Known rows, with every way that one mark hangs from another
Z_767(Z_442 Z_482(Z_130)): [-2.58 -1.19  0.85 -2.90 -0.57  2.18  0.29 -0.80  0.89 -1.01 -0.23 -2.57
  0.29 -1.24  0.15 -0.99  1.28  0.25  0.81 -0.27  1.83 -5.08]
Z_914(Z_511 Z_767): [ 4.59 -0.85  0.17  2.09  1.04 -1.23 -0.46 -2.03 -0.39  0.66  1.96 -2.06
  2.07  0.11  0.37  2.59 -1.80 -1.49  2.96 -1.17  2.06 -1.54]
Z_391(Z_914(Z_767)): [ 1.79  0.81  2.66  0.24 -0.37  1.27  1.36 -2.71  0.22  0.40  1.90 -2.81
  1.99 -0.31 -0.59  2.77 -0.14  0.17  1.81 -2.05  2.17 -1.74]
Z_767(Z_914(Z_130(Z_482))): [ 0.78  1.02  0.79 -2.31 -2.05  1.02  0.76 -2.19 -1.27 -0.53  1.78 -2.67
  1.10  1.13 -1.02 -2.76  0.34 -1.66  0.25  0.44  2.34 -3.51]
Z_391(Z_914(Z_130)): [ 0.42  1.55  5.16 -1.18 -0.81  2.15  1.04 -3.20  0.64  1.81  2.53 -2.87
  3.10  1.05  0.18  1.32 -1.56 -0.80  1.71 -1.15  3.63 -2.69]
Z_482(Z_130 Z_442 Z_767(Z_914)): [-3.59 -2.53  0.93 -1.99 -7.41  0.57  0.76 -0.56 -2.60  0.80  1.02  0.18
  1.37 -0.16 -0.35 -2.10 -0.99 -0.62 -0.54  1.16 -2.43 -0.21]
Z_130(Z_482(Z_442(Z_767)) Z_914): [ 1.47  3.33 -1.10 -1.13 -7.55  1.77  1.42 -0.47 -1.42 -1.47  1.58 -0.55
  1.37  0.26 -0.29 -1.82  0.77 -0.56 -0.77  3.05  0.79 -1.38]
Z_914(Z_767): [ 2.59  0.33  0.91  1.48 -0.31 -0.17  0.82 -1.99 -0.64  0.38  1.47 -2.58
  1.98  0.33  0.44  2.09  0.06 -0.83  2.18 -0.25  3.24 -2.80]
Z_511(Z_914(Z_130(Z_482(Z_442)) Z_767)): [ 2.24 -2.02  1.33 -2.23 -2.32  1.00  0.04 -2.48 -1.95  0.45  1.77 -2.07
  1.35  0.55 -0.30 -1.26 -1.88 -1.77  0.79  0.68  2.14 -1.30]
Z_442(Z_767(Z_482(Z_130) Z_914)): [-2.70 -0.05  0.00 -2.70  0.19  0.19 -0.73 -0.09 -0.66 -0.89 -1.49 -2.54
  0.32  0.00 -2.57 -0.24  1.87  1.10 -1.10 -0.65 -1.59 -2.91]
Z_914(Z_767(Z_482)): [ 0.96 -0.62  0.22  0.05  1.77  0.44 -0.51 -1.73 -0.48 -1.10  0.07 -3.29
  0.65 -0.38  0.38  0.85  0.74 -0.57  0.81 -0.47  2.80 -3.89]
Z_442(Z_482(Z_130) Z_767(Z_914(Z_511))): [-0.07  0.21  0.48 -1.41 -0.61 -1.79 -1.79  0.18 -0.67  0.23 -0.87 -0.96
  1.75 -0.07 -2.29  0.20 -1.05  1.60 -0.49 -1.76 -2.22  1.55]
Z_130(Z_914(Z_767(Z_482))): [ 2.14  0.05 -0.94 -0.46  0.49  1.17 -0.08 -2.72 -1.41 -1.44  0.48 -2.77
  0.54 -0.97  0.27  0.61  1.44 -1.01 -0.13  0.09  1.89 -4.93]
Z_442(Z_767(Z_482 Z_914(Z_511))): [ 1.30  0.02 -1.52 -1.18  2.22 -0.10 -1.40 -0.39  0.08 -0.85 -0.15 -2.44
 -0.14  0.30 -2.39  0.33  1.19  0.51  0.11 -1.14 -0.94 -0.95]
Z_130(Z_482 Z_914(Z_511 Z_767)): [ 6.10  0.32 -2.27  0.55 -1.46  0.00  0.05 -2.68 -1.99 -1.36  2.33 -1.42
  1.18 -0.79  0.15 -0.15 -0.88 -2.43  1.31 -0.07  0.91 -3.15]
Z_767(Z_442 Z_482 Z_914(Z_130 Z_511)): [-0.01 -2.13 -0.83 -3.75  2.74  0.95 -1.60 -2.27  0.70 -0.84  1.05 -3.37
 -0.54 -0.26 -1.63 -1.69  0.17 -0.81  0.31 -1.44  0.19 -2.86]
Z_511(Z_914(Z_130(Z_482) Z_767)): [ 3.54 -1.46  1.38 -1.64  1.49  0.75  0.20 -3.09 -1.77  0.61  1.50 -3.04
  1.18  0.57 -0.68 -0.39 -0.67 -1.66  1.51 -0.23  3.14 -3.45]
Z_442(Z_482(Z_767)): [-0.71  0.21  1.88 -0.08 -3.30  1.17  0.28 -0.58 -1.66  0.20  0.39 -0.75
  1.86  0.66  2.00 -1.71 -0.87  0.38  0.04  1.21  3.33 -0.34]
Z_442(Z_482 Z_767(Z_914(Z_130 Z_511))): [ 1.14  1.10  1.02 -1.79  1.20 -1.91 -2.49 -1.17 -0.54  0.51  0.07 -2.23
  1.83  1.35 -2.21 -0.21 -1.84  0.70 -0.72 -0.74 -0.24  1.72]
Z_130(Z_914(Z_511 Z_767(Z_442 Z_482))): [ 3.26 -1.54 -3.23 -1.34  1.75  0.92 -0.97 -2.67 -0.30 -1.95  1.16 -2.64
 -0.54 -2.12 -0.46  0.38  0.72 -0.84  0.47 -0.70  0.20 -3.69]

Rows
[ 0.91 -0.65 -0.95 -1.22 -2.39  0.47  1.10 -2.62 -1.00 -0.68  1.28 -2.05
  1.15 -1.98 -0.88  1.27  0.88 -0.35  0.68 -0.16 -0.14 -4.51]  Z_482(Z_130(Z_914(Z_767(Z_442))))
[ 0.75 -2.08  0.70 -1.47 -5.72  0.25 -1.46 -1.73 -2.61 -0.12  2.72 -0.38
  1.55  1.04  1.52 -3.67 -4.81 -3.24  0.11  2.33  0.65  0.19]  Z_914(Z_130(Z_482(Z_442 Z_767)) Z_511)
[ 1.76  0.83 -1.97 -1.48 -4.85  0.08 -0.06  0.27 -0.92 -1.40  1.60 -0.61
  0.38  0.46 -2.13 -1.91 -0.40 -0.19 -0.04  0.68 -1.61  1.91]  Z_130(Z_482(Z_442(Z_767(Z_914(Z_511)))))
[ 0.24 -2.86 -0.85 -2.56 -0.55  0.25 -0.68 -2.55 -1.36  0.33  2.45 -1.92
  0.12  0.36 -1.25 -1.59 -1.38 -1.24  0.45  0.05 -1.16 -0.62]  Z_482(Z_767(Z_442 Z_914(Z_130 Z_511)))
[ 3.33 -1.41 -1.19 -1.59  0.83 -0.63 -1.25 -2.88 -0.57 -1.94  2.40 -3.26
  0.46 -0.34 -0.70 -0.94 -2.24 -2.17  1.33 -0.25  1.78 -2.39]  Z_914(Z_130(Z_482) Z_511 Z_767(Z_442))
[ 1.29  0.46  0.34 -0.35 -5.60 -0.65 -0.63 -0.84 -1.00  1.18  1.28  0.23
  2.78 -0.39 -0.67  1.27 -2.32 -0.83  0.38  1.03 -2.25 -0.28]  Z_482(Z_130(Z_914(Z_511)) Z_442(Z_767))
[-0.96 -0.79 -2.76 -2.99 -4.25  2.75  2.11 -0.77 -1.73 -2.45  1.74 -1.40
 -1.39 -0.38 -1.00 -4.38  2.38 -0.01 -0.50  1.24 -0.03 -1.95]  Z_130(Z_482(Z_767(Z_442 Z_914)))
[-3.18 -1.71 -0.67 -4.26 -0.50  2.09  0.49 -0.75  0.38 -1.48 -0.46 -2.70
 -0.84 -1.66 -1.73 -1.79  2.66  0.78 -0.18 -1.25 -0.50 -4.24]  Z_767(Z_442 Z_482(Z_130) Z_914)
[ 0.50  2.50  0.06 -0.64 -6.21  1.17  1.02  0.47 -0.51 -1.34  1.29 -0.98
  1.45  1.10 -0.33 -1.55  0.05 -0.22  0.14  2.51  1.99 -0.17]  Z_130(Z_482(Z_442(Z_767)))
[ 1.61  0.36 -0.71 -0.39 -3.57 -0.58 -0.29 -0.01 -0.17  0.69  1.47 -0.68
  1.27  0.72 -1.90  0.56 -0.54  0.20  0.75  0.07 -1.73  2.38]  Z_482(Z_442(Z_767(Z_914(Z_511))))
[ 3.42  0.24  1.57 -0.59 -0.76  0.04 -0.80 -2.40 -0.54  0.31  2.44 -2.11
  2.06  1.23  0.88 -1.41 -2.89 -2.94  2.27  0.24  3.47 -3.03]  Z_914(Z_130(Z_482) Z_511)
[-1.69 -2.97  0.20 -2.68 -2.75  0.42 -1.46 -0.53 -0.61  0.13  0.15 -0.79
  0.67 -1.11 -0.50 -1.61 -1.50 -0.84  0.25 -1.25 -2.29 -1.03]  Z_767(Z_482(Z_130 Z_442) Z_914(Z_511))
[ 2.93 -1.86 -1.50 -0.77 -0.84 -0.57 -0.22 -2.64 -0.94 -0.29  1.72 -1.64
  1.38 -2.11 -0.79  1.75 -0.88 -1.11  1.48 -1.20 -1.33 -3.32]  Z_482(Z_130(Z_914(Z_511 Z_767(Z_442))))
[ 2.44 -1.85 -0.05  0.15 -4.64 -1.13 -0.87 -2.34 -1.80  0.82  1.69 -0.24
  2.61 -1.46  0.27  1.37 -3.25 -2.15  0.93 -0.18 -1.97 -1.11]  Z_482(Z_130(Z_914(Z_511 Z_767)) Z_442)
[ 3.26 -1.95  2.72 -0.59  2.61  0.28  0.03 -3.34 -1.07  2.63  1.58 -3.15
  2.05  0.89 -0.50  2.26 -0.76 -1.20  2.19 -0.92  3.25 -3.09]  Z_511(Z_914(Z_130 Z_767))
[ 0.57 -0.52 -0.12 -2.28  3.31 -0.87 -2.82 -1.63 -0.27 -0.28  0.04 -3.32
  0.40  1.06 -2.54 -0.15 -0.65 -0.55 -0.67 -0.84 -0.94 -1.36]  Z_442(Z_767(Z_482 Z_914(Z_130 Z_511)))
[ 0.67 -2.04 -2.07 -1.62 -6.63  1.00  0.17 -0.42 -2.64 -1.03  2.31  0.33
  0.06  0.01 -0.03 -4.14 -1.68 -1.70 -0.12  1.18 -1.70  1.49]  Z_130(Z_482(Z_442 Z_767(Z_914(Z_511))))
[ 3.27 -0.84  3.31 -0.19  1.92 -0.56 -1.27 -4.01 -0.10  1.34  2.70 -3.15
  2.71  0.18 -0.82  2.84 -3.79 -1.59  2.01 -2.72  1.19 -0.82]  Z_391(Z_914(Z_130 Z_511 Z_767))
[-0.30 -3.68  0.39 -0.97 -1.26 -1.11 -2.68 -1.16 -0.91 -0.42 -0.02 -1.55
  1.31 -1.51  0.42  0.28 -3.33 -1.55  0.56 -1.04 -1.16 -1.06]  Z_914(Z_511 Z_767(Z_482(Z_130 Z_442)))
[ 0.10 -1.30 -1.35 -1.44  1.70  1.39 -0.01 -1.50  0.47 -2.36  0.28 -3.64
 -0.60 -1.08 -0.21  0.22  1.99  0.32  0.66 -0.44  2.38 -3.77]  Z_914(Z_767(Z_442 Z_482))
[-1.17 -2.90 -1.31 -3.62  0.86  0.99 -0.85 -0.86  0.68 -1.16  0.07 -2.22
 -0.63 -1.78 -1.78 -1.31  0.79  0.17  0.73 -2.23 -1.69 -2.98]  Z_767(Z_442 Z_482(Z_130) Z_914(Z_511))
[-0.90 -3.15  2.03 -2.10 -1.30  0.29 -2.05 -1.78 -0.20 -0.50  0.53 -1.73
  1.35 -2.14 -0.41  1.06 -3.59 -0.56  0.32 -2.88 -2.20 -0.07]  Z_391(Z_914(Z_511 Z_767(Z_482(Z_130 Z_442))))
[ 1.55  1.62  0.81 -0.78 -2.10 -1.05 -1.53 -0.78 -1.15  0.51 -0.36 -0.46
  2.78 -0.61 -0.67  0.71 -1.86  0.60 -0.33 -0.16 -0.92 -0.45]  Z_442(Z_482(Z_130(Z_914(Z_511))) Z_767)
